Each row was made from one path, in order. Every step used is in the known rows, and no mark comes twice. Write each row's path.
Known rows
L -> A -> W -> K -> X: [-2.47 -1.58  0.70  0.05  0.55 -3.03 -1.97 -0.23  0.22  3.94  0.03 -0.37
 -0.25  0.60 -0.58 -0.54  2.58  0.09  1.36 -3.16]
Q -> S: [ 3.51 -1.16 -7.39  0.15 -2.32 -1.26 -2.49 -0.74 -2.26  1.09  1.22 -0.95
 -2.11  0.88 -1.84 -0.11 -3.49  3.38 -2.78 -0.79]
A -> W -> K: [-1.20 -1.89  0.88  0.41  1.51 -2.74  0.10 -2.48 -2.09  4.09  0.30 -0.44
 -1.21 -1.51  0.71 -2.74 -0.77  1.00 -0.18 -2.15]
A -> W -> K -> X -> J: [-2.57  0.90 -2.66  1.82  4.45 -2.11  0.00 -1.07  0.12  3.71  1.15 -1.74
 -0.02  0.20  0.94 -3.53  1.06  0.84 -1.18 -2.72]
K -> W -> A -> S: [-0.46 -1.35  6.13  0.85  1.87 -1.83  3.90 -1.11 -5.56 -1.20  1.04  0.16
 -5.35 -1.81 -2.06 -0.85 -1.74  1.68 -0.93 -2.45]
L -> A -> W -> K -> X -> D: [-2.38 -0.20  0.74  1.60  0.60 -2.53 -3.25  1.55  1.72  2.90 -1.98 -2.57
  0.22 -0.32  0.80 -1.12  3.16 -0.35  0.06 -3.25]
W -> K -> X -> A -> S -> Q: [-1.72  0.70  2.49  1.33 -2.39 -0.03  1.67  0.10  0.11 -0.69  1.35 -1.16
  0.34 -1.08 -3.96  1.67 -1.28 -1.36 -2.33 -3.79]
S -> A -> W: [ 1.71 -2.98  1.83 -0.40 -1.50  0.87 -0.33 -0.22 -2.24  1.07 -0.89  1.72
 -0.11  0.42  2.09  0.14 -4.50  0.74  0.38 -1.04]
K -> W -> A -> S -> Q -> X -> D: [-1.43  1.83  8.80 -0.28 -0.87  1.02  0.92  1.31 -2.24 -1.78  1.21 -2.66
 -5.89 -1.17 -5.88 -0.22 -2.32 -0.20 -0.13 -1.79]
L -> A -> W -> K -> X -> J: [-2.61  0.59 -1.58  0.59  3.71 -2.09  0.93  0.44  2.14  4.90  0.51  0.25
 -0.37  0.56  0.53 -0.29  3.26  0.77  0.22 -3.50]
W -> A -> S -> Q -> X -> K: [-0.86  0.66  6.32  0.18  1.73  2.60  0.63  0.73 -2.05  1.83 -0.28 -1.30
 -3.75 -1.12 -5.87 -1.84 -1.44  0.29 -2.18 -1.83]
W -> K -> X: [-2.02 -0.26 -2.45  1.87 -1.30 -1.46 -2.02 -1.33 -2.23  0.71  0.47 -3.87
  0.31 -0.57 -2.38 -1.72 -0.28  0.60 -2.32 -3.22]
L -> A -> W -> K: [-1.46 -2.06  2.07 -0.88  0.87 -3.00  1.18 -1.14 -0.16  5.34 -0.46  1.56
 -1.46 -1.13  0.23  0.59  1.43  0.81  1.18 -3.10]
X -> K -> W -> A: [-1.39 -1.98  1.32  0.35  2.38  0.88  2.86  1.00 -2.43 -0.71 -0.86 -2.81
 -3.45 -2.38  1.95 -1.52 -2.05  1.95 -1.62 -2.66]
S -> A -> W -> K -> X -> J: [-2.52  1.41 -0.78  0.55  0.79 -0.22  0.23 -0.80  0.65  2.00 -0.88 -0.26
  1.42  0.15  1.47 -1.81 -0.45 -0.26 -0.89 -2.63]
W -> A: [ 0.59 -2.35  1.89  1.65  1.38  0.57  1.08 -1.74 -4.99  1.60 -2.17 -0.01
 -2.56 -2.80 -1.61 -0.83 -1.84  2.40 -0.99 -2.43]
L -> A: [ 1.93 -2.62 -1.21  0.24 -1.06  0.23  1.44  1.15 -1.42  1.90  0.44  0.61
 -1.36 -0.07 -1.23  3.79 -1.58  2.02 -0.65 -2.81]
Q -> X -> K -> W -> A -> S: [-2.90  1.02  4.75 -0.09  4.07  0.29  2.04  1.72 -3.30  0.62  0.25 -1.20
 -5.75 -0.89 -2.84 -3.28 -0.60  1.79 -0.84 -1.77]
L -> A -> S -> Q -> X -> K -> W: [-0.79  0.54  4.19 -2.96 -1.67  1.46  2.44  4.45  1.78 -0.35  4.77 -1.61
 -4.46  2.34 -4.30  3.59 -2.01 -0.25 -0.61 -2.23]
Q -> S -> A: [ 3.58 -0.65 -5.30 -1.07 -5.77  0.55 -1.96 -0.65 -1.60 -0.57 -0.91  0.61
 -0.75  0.90 -1.43  1.59 -4.88  2.28 -2.49 -0.70]
S -> A -> W -> K: [-1.32 -1.30  2.71 -0.98 -1.83 -0.96  0.48 -2.28 -1.59  2.40 -1.84  1.02
  0.41 -1.55  1.18 -1.03 -2.35 -0.12  0.09 -2.07]

Which path is each row?
[ 1.29  0.30  3.83 -0.33 -1.97  1.38 -0.03  0.52 -2.48  0.75  4.01 -0.93
 -3.32  1.47 -7.36  0.87 -3.94  0.30 -1.34 -1.10] | A -> S -> Q -> X
[-2.03 -1.46 -0.10  0.52  2.06 -1.35  2.24 -0.77 -0.18  4.32 -1.78  2.13
 -0.31 -2.80  2.50 -0.74 -1.12  1.28  1.00 -2.63] | X -> A -> W -> K
[-2.78  0.02 -3.52  1.87 -0.78 -0.05  0.33  0.37 -0.36  0.87 -1.46 -1.29
  1.17 -1.79 -0.63  0.11 -0.51  0.78 -1.10 -3.64] | W -> K -> X -> A
[ 1.13  0.77  0.29  0.32 -3.36  3.33 -2.77  2.20  0.07  0.19  1.20 -4.24
 -1.72  0.30 -4.47  0.94 -4.41  0.31 -1.38 -1.26] | S -> Q -> X -> D
[-2.59  1.03 -0.31  2.82  0.93 -1.54  1.57  0.35 -1.58  0.55 -0.75  0.06
  0.08 -1.49 -2.25 -0.54  0.57  0.31 -2.36 -3.60] | W -> K -> X -> A -> S
[-2.35 -0.84  1.56 -0.03 -2.25 -1.01 -2.50 -1.28 -1.09  0.87 -1.40 -0.78
  1.40  0.15  0.45 -2.04 -1.18 -0.88  0.25 -2.30] | S -> A -> W -> K -> X
[ 1.62 -3.78  1.12 -0.34  1.23 -1.11  0.30  0.96 -0.72  3.85  0.57  2.06
 -1.81  0.78  1.14  1.83 -0.77  1.77  1.64 -2.00] | L -> A -> W
[-1.52  0.44  8.87 -1.84 -1.30  0.63  2.11 -0.36 -3.75 -0.84  3.41 -0.49
 -6.26 -0.25 -7.19  0.39 -2.81  0.37  1.13 -1.63] | K -> W -> A -> S -> Q -> X
[ 0.13  0.03 -2.13 -2.20 -3.73 -2.69 -2.35 -2.94 -0.46  2.84 -1.58  1.47
 -0.63 -0.20  0.03 -1.57 -2.12  1.19 -0.58 -0.94] | Q -> S -> A -> W -> K
[-0.72 -2.21  2.95 -0.05  0.22 -0.20  2.87 -1.14 -4.45 -0.91  0.20 -1.12
 -4.25 -2.09 -0.57 -0.03 -2.69  2.17  0.28 -2.45] | K -> W -> A
[-0.19  0.33  7.78 -0.04 -0.12  1.49  0.55 -1.14 -4.09  1.66  0.84  0.43
 -4.60 -0.93 -8.46 -0.39 -2.02  0.44 -0.22 -1.60] | W -> A -> S -> Q -> X
[ 1.13 -0.60  0.53 -1.13 -3.69  2.92 -1.25  0.55 -1.38  1.12  3.32 -2.02
 -2.29  1.02 -5.81  1.51 -4.86  0.68 -0.14 -1.16] | S -> Q -> X
[ 0.03 -2.64 -2.07  1.72  1.94  0.50 -1.39  2.33 -0.26  1.71 -0.46  0.97
  0.27  0.90  2.74 -0.46 -2.01  1.44  1.50 -1.78] | K -> X -> A -> W
[-0.13  0.94  0.08  1.21  2.03  1.27  1.92  2.44 -2.25  2.41  0.20  3.00
 -2.70 -0.23 -3.84  0.61 -2.42  2.33 -0.11 -1.35] | Q -> X -> A -> S
[ 3.27 -1.73 -3.12 -1.78 -3.51 -0.76 -2.87 -0.84 -1.06  1.47 -0.69  2.13
 -1.11  1.76  0.85 -0.42 -4.36  2.01 -0.19  0.03] | Q -> S -> A -> W
[-2.21 -0.24  4.09 -2.32 -1.18  3.36  0.87  1.52 -0.63 -0.33  1.33 -3.48
 -4.42 -0.77 -3.11 -0.52 -3.25  0.51  0.44 -1.83] | S -> Q -> X -> K -> W -> A
[ 2.38 -1.35  2.69  0.99 -1.47  1.78  4.10  1.16 -0.96 -0.59  1.93  1.38
 -1.04 -0.84 -2.51  3.94 -4.74  0.26 -2.11 -2.64] | X -> A -> S -> Q
[-1.57  0.04 -2.55 -1.17  0.48  1.79  0.08  3.44 -0.60  0.04  2.57 -3.74
 -3.44  1.15 -0.26 -1.40 -3.55  2.10 -0.73 -1.12] | Q -> X -> K -> W
[-0.77 -0.22 -0.13 -2.50 -2.77  3.32  0.20  3.12  1.03 -1.19  4.62 -4.75
 -3.18  1.66 -2.12  0.78 -5.19  0.29 -0.76 -1.26] | S -> Q -> X -> K -> W
[-0.40 -1.38  7.39 -0.34  0.45  0.85  3.99  0.65 -2.07 -2.32  1.89 -2.72
 -4.16 -1.51 -1.49  0.04 -2.84 -0.32 -2.72 -2.86] | X -> K -> W -> A -> S -> Q
[ 0.13 -2.05 -2.86  0.03  0.52  0.79  2.20  2.53 -0.87 -1.52  2.30 -4.11
 -2.21  0.11  2.89 -0.24 -4.10  1.70 -2.73 -2.19] | X -> K -> W
[-1.08  2.85 -5.90 -0.73 -1.13 -1.88 -2.48 -1.36  1.76  2.38 -0.86  0.21
  0.44  1.44  0.23 -2.36 -0.21  1.01 -1.59 -1.40] | Q -> S -> A -> W -> K -> X -> J
[-0.62  0.61  3.06 -1.72 -1.01  1.66  1.41  3.20 -0.10 -1.51  5.46 -3.57
 -4.27  1.91 -3.71  0.12 -4.25 -0.09 -1.95 -1.29] | A -> S -> Q -> X -> K -> W
[-2.42 -1.33 -0.24  1.19  1.24 -2.85 -2.79 -1.62 -1.73  2.68  0.77 -2.30
 -0.17  0.22 -0.05 -3.79  0.41  0.15  0.04 -2.40] | A -> W -> K -> X
[-2.92  0.35  2.74 -2.10 -1.13  1.04  0.48 -0.13  1.67  4.75  0.50  1.45
 -1.36 -1.23 -2.77  0.41 -2.17 -0.12  3.00 -1.84] | S -> Q -> X -> A -> W -> K
